Each row comes from the steps of one path. Every step used is in the known rows, and no mark comes twice. Write the path behind each row, first mark first.
Known rows
Z/N/B/D/E: [-0.12  0.04  0.03 -0.19 -0.10  0.14 -0.14 -0.20  0.13 -0.26 -0.05 -0.09
 -0.07  0.18 -0.06 -0.02 -0.03  0.20  0.02 -0.17  0.15  0.30 -0.08 -0.09
 -0.21 -0.15  0.18 -0.31]
B/N: [-0.11 -0.17  0.13  0.10 -0.01  0.05  0.11  0.05  0.14 -0.05 -0.14  0.13
 -0.18  0.20  0.11  0.19  0.02  0.14 -0.06  0.15 -0.03 -0.08 -0.03 -0.04
 -0.27  0.04  0.15  0.08]
D/B: [-0.01  0.16  0.14 -0.16 -0.04  0.13  0.04 -0.01  0.12  0.06 -0.12  0.14
 -0.02 -0.01  0.12  0.02 -0.05  0.17 -0.02  0.11 -0.60  0.03  0.05 -0.09
 -0.04  0.04  0.25 -0.12]
B/D/Z/N/J: [-0.03  0.07 -0.09 -0.11 -0.22  0.01 -0.16 -0.03  0.23 -0.54 -0.08  0.01
  0.16 -0.03 -0.02  0.13 -0.04  0.18 -0.05 -0.02 -0.41  0.18 -0.40  0.01
 -0.08 -0.19  0.12 -0.15]
C/N/B: [-0.02 -0.21  0.27  0.00 -0.09  0.16  0.07 -0.01  0.11  0.04 -0.15 -0.01
  0.19 -0.14  0.08 -0.16  0.05  0.19 -0.16 -0.01  0.77 -0.01  0.12 -0.07
 -0.06 -0.03  0.15  0.04]
E/N/Z/D/C: [-0.14  0.09 -0.10  0.06  0.01 -0.02 -0.03  0.05  0.28 -0.04  0.22 -0.05
  0.25  0.03  0.07  0.11  0.08  0.17 -0.12  0.53  0.35 -0.16  0.09  0.00
  0.10  0.02  0.01  0.18]
N/B: [-0.07 -0.09  0.16 -0.06 -0.09  0.15  0.02  0.03  0.13 -0.02 -0.13  0.08
 -0.02 -0.01  0.13  0.10  0.08  0.18 -0.13  0.00  0.49 -0.08  0.09 -0.12
 -0.04 -0.02  0.20 -0.09]
Z/D/C/N/B: [-0.16 -0.02  0.20 -0.07 -0.13  0.15 -0.04  0.05  0.24  0.03 -0.10 -0.03
  0.33 -0.23  0.09 -0.29  0.07  0.27 -0.24  0.00  0.80 -0.29  0.18 -0.07
  0.16  0.10  0.06  0.17]
J/N/B/D/C: [-0.15  0.12  0.08  0.04 -0.17  0.12 -0.12  0.15  0.27 -0.29  0.13 -0.09
  0.25  0.07  0.09  0.06 -0.07  0.12 -0.06 -0.38  0.73  0.04  0.11 -0.07
  0.24 -0.17  0.06 -0.04]
E/D/C: [-0.17  0.08  0.06  0.15 -0.15  0.04  0.00  0.16  0.18  0.09 -0.01  0.14
  0.13 -0.11  0.12  0.21 -0.01  0.12 -0.19  0.19 -0.15  0.01 -0.02 -0.06
  0.17  0.10  0.08  0.04]
C/N/B/D/E: [-0.07  0.00  0.20 -0.02 -0.08  0.16 -0.09 -0.25  0.15 -0.17  0.01 -0.07
  0.06  0.04 -0.04 -0.29  0.00  0.16 -0.03 -0.12  0.55  0.12  0.00 -0.05
 -0.15 -0.09  0.16 -0.20]
D/J: [-0.05  0.15 -0.01  0.04 -0.12  0.08 -0.09  0.23  0.17 -0.06 -0.04  0.18
 -0.08 -0.07  0.05  0.14  0.21  0.21 -0.03  0.08  0.01 -0.05 -0.14 -0.07
  0.00 -0.02  0.30 -0.05]
B/D: [-0.16  0.17  0.19  0.03 -0.08  0.08  0.04 -0.01  0.23 -0.22  0.08  0.09
  0.02 -0.07  0.04  0.15  0.00  0.16  0.01  0.26 -0.36 -0.01 -0.07 -0.03
 -0.07 -0.11  0.17 -0.04]
D/C/N: [-0.14  0.04  0.15  0.14 -0.09  0.09  0.06  0.18  0.19  0.16 -0.01  0.03
  0.34 -0.22  0.15 -0.19  0.03  0.17 -0.10  0.20  0.20  0.03 -0.03 -0.03
  0.12 -0.02  0.04  0.08]
N/B/D/J: [-0.01  0.25  0.11 -0.01 -0.19  0.14 -0.20  0.18  0.24 -0.37 -0.02  0.12
 -0.13 -0.06 -0.04  0.04  0.12  0.22  0.00 -0.17  0.45 -0.08 -0.02 -0.09
  0.04 -0.10  0.29 -0.07]
N/J/D: [-0.20  0.02  0.10 -0.04 -0.17  0.05 -0.08 -0.18  0.04 -0.21 -0.24  0.15
  0.05 -0.12  0.00  0.34  0.19  0.14 -0.04 -0.25 -0.15 -0.07 -0.27 -0.04
  0.03  0.03  0.21  0.00]
N/Z/D/E: [-0.09  0.01 -0.13 -0.21  0.02  0.12 -0.07 -0.42  0.18 -0.05  0.14  0.04
 -0.12  0.15  0.00  0.05  0.09  0.20 -0.13  0.56  0.12  0.01 -0.03 -0.03
 -0.16  0.04  0.19 -0.26]
D/Z: [-0.04  0.06 -0.06 -0.03 -0.16  0.10  0.12  0.15  0.19 -0.16 -0.01  0.15
 -0.02  0.00  0.14  0.18  0.03  0.13 -0.09  0.52 -0.26 -0.22 -0.06 -0.03
 -0.11 -0.01  0.16 -0.22]
C/N: [-0.07 -0.11  0.22  0.09 -0.04  0.11  0.14 -0.02  0.13  0.08 -0.03  0.02
  0.24 -0.19  0.08 -0.04  0.04  0.20 -0.11  0.22  0.15  0.06  0.01 -0.02
 -0.08 -0.04  0.13  0.08]
C/N/Z: [ 0.03 -0.14  0.11  0.05 -0.02  0.12  0.11 -0.14  0.16  0.00  0.17 -0.01
  0.19 -0.12  0.08 -0.10 -0.01  0.16 -0.11  0.58  0.48  0.27  0.05  0.03
 -0.09 -0.12  0.09  0.06]
D/C: [-0.18  0.15  0.05  0.03 -0.09  0.10 -0.01  0.22  0.22  0.09 -0.04  0.12
  0.11 -0.08  0.18  0.11  0.08  0.14 -0.07  0.22 -0.09 -0.06 -0.09 -0.08
  0.16  0.04  0.09 -0.04]
C/N/J/D/B: [-0.02  0.11  0.27 -0.11 -0.17  0.09 -0.10 -0.26 -0.02 -0.17 -0.29  0.07
  0.20 -0.20 -0.06  0.00  0.00  0.16 -0.02 -0.48 -0.30  0.13 -0.09 -0.02
  0.01  0.03  0.21  0.10]
E/D/B/N/J: [ 0.05 -0.10  0.15 -0.01 -0.08 -0.01 -0.13 -0.20  0.07 -0.10 -0.32  0.16
 -0.24  0.17  0.00  0.16 -0.13  0.11 -0.16 -0.50 -0.50  0.12 -0.17 -0.02
 -0.14  0.17  0.23  0.12]
N/J/D/C: [-0.26  0.17  0.02  0.02 -0.21  0.04 -0.16  0.00  0.10 -0.14 -0.24  0.15
  0.10 -0.15  0.07  0.27  0.19  0.12 -0.01 -0.30 -0.05 -0.08 -0.30 -0.06
  0.26  0.05  0.12  0.02]
J/N: [-0.16 -0.11  0.09  0.05 -0.02  0.07  0.05  0.01  0.13 -0.04  0.04 -0.02
  0.22  0.11  0.11  0.29  0.06  0.14 -0.09 -0.06  0.17  0.10  0.03 -0.04
 -0.04 -0.09  0.16 -0.05]
B/D/Z: [-0.04  0.26 -0.04  0.01 -0.19  0.09  0.07  0.11  0.27 -0.46  0.11  0.11
  0.01 -0.02  0.06  0.11 -0.03  0.14 -0.01  0.50 -0.47 -0.15 -0.05  0.00
 -0.14 -0.11  0.18 -0.20]
C/N/J: [-0.07 -0.22  0.18  0.06 -0.09  0.05 -0.05 -0.21  0.14  0.04 -0.14  0.00
  0.24 -0.20  0.06 -0.02  0.09  0.15 -0.15 -0.25  0.20  0.09 -0.26 -0.01
  0.02 -0.05  0.15  0.11]
D/B/N: [ 0.03  0.05  0.16 -0.04 -0.01  0.09  0.04  0.02  0.11 -0.05 -0.20  0.16
 -0.28  0.24  0.09  0.04 -0.12  0.14 -0.01 -0.03 -0.47  0.02  0.04 -0.08
 -0.24  0.08  0.23  0.01]
N/Z/D: [-0.07 -0.01  0.03 -0.18 -0.01  0.11  0.04 -0.23  0.23 -0.11  0.14  0.09
  0.02 -0.06  0.06  0.15  0.07  0.23 -0.19  0.67  0.12 -0.09  0.08 -0.02
 -0.08  0.02  0.14  0.01]
Z/N/J/D: [-0.20 -0.06  0.06 -0.13 -0.17  0.03 -0.07 -0.16  0.01 -0.27 -0.30  0.05
  0.15 -0.05 -0.07  0.39  0.14  0.21 -0.01 -0.33 -0.23  0.24 -0.29 -0.01
 -0.08 -0.06  0.17  0.02]
E/D/C/N/Z: [-0.03 -0.07  0.03  0.19 -0.09  0.08  0.04 -0.02  0.18  0.08  0.22  0.01
  0.30 -0.20  0.08 -0.10 -0.09  0.11 -0.23  0.53  0.48  0.33  0.05  0.04
  0.15 -0.04 -0.02  0.15]

Which path is each row?
[ 0.05 -0.07  0.15 -0.08 -0.06  0.04 -0.14 -0.17  0.11 -0.08 -0.33  0.14
 -0.24  0.20  0.10  0.03 -0.05  0.12 -0.04 -0.47 -0.39  0.06 -0.23 -0.05
 -0.17  0.08  0.23  0.04]
D/B/N/J
[-0.09  0.10  0.23 -0.06 -0.14  0.14 -0.04 -0.02  0.21 -0.28 -0.01  0.07
 -0.04 -0.04  0.04  0.02  0.01  0.18 -0.07 -0.02  0.30 -0.07  0.07 -0.09
 -0.04 -0.08  0.19 -0.08]
N/B/D
[ 0.03 -0.11 -0.06 -0.19 -0.17  0.13  0.03  0.18  0.16 -0.27 -0.17  0.01
  0.05  0.07  0.06  0.10 -0.02  0.20 -0.13  0.19  0.31  0.03  0.02 -0.07
 -0.15 -0.05  0.14 -0.23]
D/Z/N/B
[-0.14  0.23  0.13  0.02 -0.16  0.15 -0.12  0.15  0.28 -0.21 -0.02  0.06
  0.04 -0.08  0.08 -0.10 -0.01  0.15 -0.04 -0.05  0.43 -0.09  0.03 -0.10
  0.18 -0.08  0.09 -0.05]
N/B/D/C
[-0.22  0.20  0.17  0.12 -0.16  0.10  0.09  0.14  0.07 -0.04 -0.07  0.05
  0.33 -0.25  0.04  0.00  0.10  0.15 -0.01  0.15  0.16 -0.02  0.02 -0.02
  0.10  0.02  0.05  0.15]
J/D/C/N
[-0.08  0.11 -0.07 -0.07 -0.26  0.06 -0.06 -0.08  0.06 -0.43 -0.20  0.15
  0.03 -0.09 -0.03  0.33  0.15  0.13 -0.04  0.00 -0.28 -0.19 -0.28 -0.02
 -0.02  0.02  0.20 -0.14]
N/J/D/Z
[ 0.03  0.21 -0.09  0.08 -0.15  0.06 -0.16  0.02  0.26 -0.50  0.41 -0.01
  0.15  0.08 -0.08  0.19  0.03  0.14  0.02  0.05  0.52  0.32 -0.02  0.05
  0.02 -0.27  0.21 -0.07]
B/D/J/N/Z
[-0.13 -0.01  0.16 -0.02 -0.12  0.10 -0.08 -0.06  0.19 -0.35  0.07 -0.07
  0.16  0.11  0.02  0.17 -0.04  0.14 -0.08 -0.32  0.61  0.07  0.19 -0.05
 -0.01 -0.19  0.15 -0.08]
J/N/B/D
[ 0.05  0.17  0.07 -0.31  0.00  0.16 -0.04 -0.27  0.19 -0.14  0.08  0.11
 -0.03 -0.01  0.03  0.01 -0.09  0.22 -0.13  0.51 -0.28 -0.02  0.19 -0.05
 -0.09  0.05  0.22 -0.06]
N/Z/D/B
[ 0.04  0.08  0.14 -0.01 -0.20  0.15  0.04  0.09  0.23 -0.46  0.04 -0.04
  0.13 -0.12  0.00 -0.22 -0.11  0.17 -0.11  0.23  0.53 -0.10  0.11  0.00
 -0.10 -0.14  0.13 -0.08]
C/N/B/D/Z
[-0.09 -0.13 -0.03  0.05 -0.03  0.03 -0.05 -0.08  0.07  0.07 -0.09 -0.08
  0.01  0.30  0.01  0.10  0.13  0.13 -0.02 -0.22  0.48 -0.06  0.00 -0.12
 -0.19  0.01  0.19 -0.19]
D/E/N/B
[ 0.02  0.09  0.01 -0.26  0.02  0.13 -0.05 -0.31  0.17 -0.22  0.18 -0.04
  0.18  0.14  0.04  0.12 -0.09  0.20 -0.15  0.19  0.05  0.09  0.28 -0.01
 -0.04 -0.01  0.21 -0.01]
J/N/Z/D/B
[-0.06  0.24  0.17 -0.19 -0.16  0.08 -0.15 -0.24  0.00 -0.22 -0.30  0.18
 -0.03 -0.07 -0.03  0.23  0.06  0.14  0.05 -0.46 -0.60  0.04 -0.16 -0.07
  0.01  0.07  0.29 -0.04]
N/J/D/B
[-0.10 -0.19  0.12 -0.01 -0.06  0.13 -0.01 -0.03  0.10 -0.08 -0.04 -0.06
  0.19  0.12  0.13  0.20  0.03  0.15 -0.13 -0.33  0.79  0.01  0.17 -0.09
  0.02 -0.10  0.18 -0.07]
J/N/B
[-0.06  0.15 -0.06 -0.08 -0.16  0.07  0.02  0.13  0.24 -0.50  0.08 -0.01
  0.16  0.01 -0.01  0.12 -0.10  0.20 -0.01  0.45 -0.53  0.14 -0.09  0.01
 -0.20 -0.17  0.11 -0.20]
B/D/Z/N
[-0.12 -0.14 -0.09  0.10 -0.03 -0.09 -0.19 -0.26  0.09  0.10 -0.16 -0.06
  0.06  0.24 -0.01  0.16  0.18  0.08  0.00 -0.38 -0.06  0.05 -0.39 -0.06
 -0.06 -0.03  0.20 -0.14]
D/E/N/J
[-0.10 -0.12  0.12  0.19 -0.17  0.00 -0.10 -0.03  0.18  0.13 -0.14  0.03
  0.38 -0.28  0.05 -0.04  0.01  0.12 -0.25 -0.29  0.22  0.15 -0.25  0.00
  0.27  0.06  0.03  0.20]
E/D/C/N/J
[-0.12  0.12  0.09 -0.11 -0.09  0.16 -0.13 -0.22  0.18 -0.18 -0.03  0.02
 -0.17  0.16 -0.01 -0.05  0.03  0.16  0.01 -0.09  0.25  0.04 -0.05 -0.11
 -0.13 -0.07  0.22 -0.33]
N/B/D/E
[ 0.04  0.04 -0.16  0.07 -0.10  0.06 -0.11  0.05  0.18 -0.22  0.26  0.02
  0.11  0.15  0.03  0.28  0.12  0.15 -0.04  0.10  0.69  0.28 -0.04  0.02
  0.05 -0.18  0.23 -0.05]
D/J/N/Z
[-0.12  0.06 -0.16  0.09 -0.03  0.00  0.03 -0.25 -0.01 -0.14  0.17 -0.05
 -0.03  0.27 -0.08  0.30  0.13  0.04  0.11  0.35  0.16  0.16 -0.04 -0.03
 -0.24 -0.08  0.16 -0.15]
J/D/E/N/Z
[ 0.02  0.19  0.06 -0.09 -0.08  0.12  0.06 -0.15  0.00 -0.36 -0.03  0.15
 -0.31  0.24 -0.03  0.17 -0.09  0.10  0.06  0.26 -0.17  0.21  0.16 -0.01
 -0.30  0.04  0.20  0.04]
J/D/B/N/Z
[-0.02  0.03  0.02  0.01 -0.27  0.05  0.02 -0.10  0.06 -0.39 -0.20  0.07
  0.22 -0.19 -0.03  0.09  0.10  0.14 -0.08 -0.03  0.07 -0.13 -0.19  0.03
 -0.03 -0.02  0.15 -0.01]
C/N/J/D/Z
[-0.12 -0.20  0.04 -0.12 -0.08  0.02 -0.13 -0.13  0.12 -0.06 -0.26  0.01
  0.17 -0.03  0.04  0.22  0.09  0.21 -0.11 -0.31 -0.18  0.30 -0.35 -0.02
 -0.04 -0.09  0.15 -0.03]
Z/N/J
[-0.12  0.22 -0.05 -0.05 -0.20  0.10  0.13  0.12  0.08 -0.39 -0.06  0.18
 -0.01 -0.04  0.03  0.31  0.10  0.13  0.00  0.47 -0.34 -0.25  0.01 -0.02
 -0.15  0.04  0.20 -0.18]
J/D/Z
[-0.07  0.00  0.31  0.02 -0.09  0.15  0.00 -0.06  0.18 -0.21 -0.01 -0.04
  0.18 -0.16 -0.01 -0.19 -0.05  0.19 -0.08 -0.02  0.60  0.03  0.15 -0.05
 -0.03 -0.16  0.13  0.06]
C/N/B/D
[ 0.12  0.02  0.04 -0.09  0.04  0.09  0.03 -0.11  0.13 -0.12 -0.01  0.10
 -0.26  0.26  0.08  0.01 -0.18  0.10 -0.02  0.32 -0.08  0.23  0.09 -0.03
 -0.28  0.03  0.19 -0.01]
D/B/N/Z
[-0.09  0.07 -0.11  0.13 -0.24 -0.08 -0.03  0.04  0.05 -0.41 -0.15  0.03
  0.16  0.04 -0.04  0.41  0.18  0.08  0.02 -0.12 -0.19 -0.25 -0.18 -0.01
 -0.05 -0.01  0.16  0.00]
E/N/J/D/Z
[-0.18  0.01  0.00  0.05 -0.09  0.03 -0.01 -0.13 -0.04 -0.12 -0.16 -0.05
 -0.04  0.27 -0.10  0.25  0.18  0.12  0.10 -0.25  0.43 -0.13  0.04 -0.13
 -0.19  0.06  0.22 -0.15]
J/D/E/N/B
[-0.04 -0.15 -0.02  0.03 -0.03  0.08  0.07 -0.15  0.14 -0.14  0.26 -0.04
  0.25  0.15  0.10  0.28 -0.01  0.09 -0.11  0.28  0.57  0.30  0.11  0.01
 -0.02 -0.18  0.11 -0.09]
J/N/Z
[-0.19  0.02 -0.02 -0.19  0.00  0.12 -0.06 -0.31  0.18  0.04 -0.10  0.06
 -0.08  0.09  0.01  0.07  0.15  0.24 -0.12  0.22 -0.26 -0.22 -0.10 -0.07
 -0.20  0.14  0.23 -0.22]
Z/D/E
[-0.14 -0.07 -0.06  0.14  0.03 -0.02  0.00 -0.08  0.08  0.14 -0.03 -0.05
  0.06  0.28  0.00  0.17  0.14  0.10  0.05  0.05 -0.16 -0.01 -0.12 -0.08
 -0.17 -0.01  0.18 -0.17]
D/E/N
[-0.15 -0.13  0.00 -0.07  0.03  0.04 -0.11 -0.20  0.13  0.01 -0.13 -0.11
  0.00  0.25 -0.04  0.07  0.16  0.22 -0.10 -0.15  0.44 -0.31  0.12 -0.12
 -0.17  0.10  0.21 -0.10]
Z/D/E/N/B
[-0.24  0.09 -0.04 -0.07 -0.23  0.03 -0.13  0.01  0.07 -0.21 -0.25  0.04
  0.28 -0.13  0.01  0.28  0.14  0.17  0.00 -0.34 -0.14  0.19 -0.36 -0.04
  0.16 -0.03  0.07  0.04]
Z/N/J/D/C
[-0.06  0.21  0.19 -0.06 -0.10  0.08  0.08 -0.03  0.00 -0.25 -0.27  0.19
 -0.28  0.18 -0.01  0.20 -0.06  0.14  0.08 -0.10 -0.54 -0.06  0.12 -0.06
 -0.31  0.13  0.26  0.06]
J/D/B/N
[-0.10  0.10 -0.06 -0.13 -0.21  0.09  0.10  0.13  0.05 -0.45 -0.09  0.06
  0.12  0.01 -0.04  0.32  0.06  0.19  0.00  0.35 -0.44  0.01 -0.08 -0.01
 -0.22 -0.02  0.15 -0.14]
J/D/Z/N
[-0.07  0.10 -0.13  0.14  0.00 -0.02 -0.08 -0.24  0.19 -0.22  0.34 -0.11
  0.00  0.30 -0.07  0.09  0.01  0.07  0.11  0.38  0.06  0.25 -0.12  0.01
 -0.23 -0.18  0.14 -0.16]
B/D/E/N/Z
[-0.02 -0.09  0.14 -0.11  0.01  0.12  0.08 -0.26  0.21 -0.07  0.13 -0.02
  0.21 -0.18  0.03 -0.11  0.01  0.25 -0.23  0.63  0.46  0.02  0.14  0.02
 -0.11 -0.01  0.10  0.13]
C/N/Z/D
[-0.10 -0.15  0.05  0.16 -0.03 -0.09 -0.10 -0.07  0.14  0.02 -0.15 -0.03
  0.18  0.03  0.06  0.26  0.16  0.11 -0.04 -0.28 -0.05 -0.05 -0.25 -0.05
  0.01 -0.05  0.16  0.10]
E/N/J
[-0.02  0.01 -0.06  0.08 -0.18  0.06  0.10  0.09  0.15 -0.16 -0.02  0.15
  0.00 -0.05  0.05  0.23 -0.03  0.12 -0.20  0.52 -0.37 -0.11  0.02 -0.02
 -0.12  0.09  0.18 -0.13]
E/D/Z
[-0.25  0.14  0.02 -0.05 -0.11  0.11  0.04 -0.23  0.00 -0.09 -0.10  0.13
 -0.14  0.12 -0.04  0.24  0.18  0.12  0.07  0.11 -0.32  0.00 -0.09 -0.07
 -0.18  0.06  0.24 -0.30]
J/D/E
[-0.08 -0.07  0.01  0.02  0.05 -0.02  0.01 -0.14  0.20 -0.10  0.19 -0.06
  0.15  0.07  0.02  0.20  0.09  0.19 -0.13  0.57  0.20 -0.12  0.13  0.02
 -0.11 -0.02  0.10  0.14]
E/N/Z/D
[-0.16  0.13 -0.01  0.18 -0.03 -0.03 -0.05 -0.12  0.17 -0.12  0.13 -0.09
  0.06  0.26 -0.06  0.11  0.08  0.08  0.11  0.04 -0.32  0.04 -0.13 -0.04
 -0.19 -0.11  0.17 -0.18]
B/D/E/N
[-0.09 -0.18  0.10 -0.17 -0.08  0.14  0.00  0.04  0.10 -0.08 -0.20  0.00
  0.09  0.03  0.06  0.12  0.04  0.25 -0.13 -0.06  0.40  0.17  0.03 -0.10
 -0.09 -0.07  0.17 -0.04]
Z/N/B
